Each row was made from one path, in order. Every step used is in the known rows, and no mark comes twice. Write each row's path.
Known rows
B > J > L > Q > X > P: [-14  -2  15   0  12  27  -7   3   5  24  -2  -8  14  17  -7  -6   2 -16
  46  18]
T > X > J: [-35  24  10  21  19  25  -2 -16 -17  20 -21 -19  15 -13  31  14   7  -6
  28  24]
Q > X > P: [-11  22  16  25  11  20 -13  -5  -2  23  14   3  33   1  18  12  -6 -15
  27  14]
J > L > Q > X > P > B: [-19  12  12  13  22  23  -9   7  14  25  -1  17  25   9   7 -10   9  -7
  28  24]
P > X > J > L: [-21  10   9  17  11  27  -1 -10 -29  19 -10  25  25  -8   8   0   5 -22
  32  39]
T > X > P > B > J > L: [-21  13  12  15  12  29  -8   2  -7  15 -15 -40  33 -16  16 -15   9 -25
  15 -17]
L > J: [-31  10   9  16  26  30  -1   2   2  20 -38 -16  -3   7  45  24   6   8
  33  42]
Q > L > P > B: [-15  18   4   9  23  30  -8  19   4  18 -25 -25  -2  14  41  13  11  -5
  19  28]
B > J > L > P: [ -9  -2   8   1  11  28  -3  12  -6  12 -20 -29   7  18  27   3   0  -1
  33   7]
J > L > Q > X > T: [-20  17  13  18  19  17  -1   0  12  24  22  37  19  18  19   2   2 -34
  47  30]
J > L > Q > X: [-23  11   8  11  30  19   0  -7  22  28   3  31  11  23  25  -1   2 -15
  44  43]
L > P: [-16  17   6  16  13  21  -8   6  -2  14 -24  -2   9  11  44  24  -6  26
  21  13]
P > B: [-36  16  10  28  27  22  -9   9  13  19 -20   3   6  -5  45  16  -3   8
  18  30]
L > P > B > J: [-13   9   9  15  18  29 -16  29  -5   8 -29 -35   9  -1  31  15  -1  28
  21   5]
Q > L: [-32  13   8   8  22  25   3  -8  13  28 -13  -5 -13  22  42  18   3 -32
  35  50]
X > P > B: [-30  15  14  23   6  24 -14   8  -2  19 -21  -8  21  -9  19  10   0  11
  10   4]
T > X > P > B > J > L > U: [-25  13  10  13  18  37  -7  -7  -4  16 -24 -31  31  -8  27 -21  22 -10
  18  -2]
P > B > J: [-31   6  13  21  25  28 -11  17   8  16 -22 -25   1  -5  31  12  -4   3
  29  23]
T > X: [-34  25   9  25  26  20   0 -19   9  21 -11   0  16  -5  52  13  -5 -14
  26  16]
Q > X > P > B: [-11  24  15  29  18  22 -18   9   1  20  10  -6  36  -9  19   7  -1 -10
  17  12]
T > X > P > B: [-29  27  12  27  14  24 -10  -5  -3  17 -16 -18  33 -21  29   2   3  -7
   8  -9]

Which path is each row?
[-21   1  14  10   3  29 -12  16  -7  16 -20 -32  19  -3   5  -7   6  -9
  17  -5] -> X > P > B > J > L
[-28  25  12  22   8  22  -5 -18  -4  21 -12 -11  28 -11  29   7  -1 -12
  17  -6] -> T > X > P
[-16   9   6   4   5  28  -3   8 -29  15 -31 -22  12   9  20   7  16  13
  24  21] -> X > J > L > P
[ -3  10  15  16  15  27 -16  15  -4  17  12 -27  37  -4   6 -10   5 -28
  25   5] -> Q > X > P > B > J > L
[-17  22   5  15  20  30  -6   7 -25  11 -30 -37  29 -14  29  -6  22   1
  12   4] -> T > X > J > L > P > B
[ -1   0   7   6  10  29  -5   8 -16  11 -10  -6  21   7  17  -3  -4 -12
  34   8] -> B > J > L > P > X
[-34   8   5   9  27  29   5 -20  14  23 -23  22   5  26  56  -5  17  -1
  30  46] -> J > L > U
[ -7  17   4  10  16  29  -3   1 -10  19 -10   8  10  12  29  12   0 -22
  29  32] -> Q > L > P > X
[-27   0  10  12  25  28  -7  17   7  15 -19 -25   6   2  29  -3   3 -13
  27  19] -> P > B > J > L
[  1  18   8  12  17  26  -9   8 -24  15   1 -20  30   8  18   4  13  -7
  30  26] -> Q > X > J > L > P
[-18  21  13  24  22  23  -9  -3 -14  22   4  -8  20  -1  22  19   3 -10
  37  45] -> Q > X > J
[-38   3   7   5  21  20   5  -8  21  28 -22  31  -5  24  27   3   2   0
  39  42] -> J > L > Q
[-39   3   9   3  13  26   3  -5  -8  26 -33   9  -5  15   7   6  14   8
  41  49] -> X > J > L > Q
[-17  10  17  20  24  26 -11  25   7  17  15  -2  18   2   9  -3   5 -30
  43  18] -> P > B > J > L > Q > X > T
[-28  17  13  16  26  23  -7  -3   1  28  -8  18   4   9   8  19   3  11
  49  56] -> L > Q > X > J
[ -1  19   8  21   0  21  -4   7 -23  10  11  32  39   2  23   1  -1 -25
  25  -2] -> J > L > P > X > T
[-28  -2  14   5   6  30 -11  16   3  21 -28 -16   9   3  -7  -7   7   6
  26   6] -> X > P > B > J > L > Q
[-35  19   6  12  25  34   4 -25 -15  20 -28 -12  18   2  41  -8  29  -8
  28  35] -> T > X > J > L > U
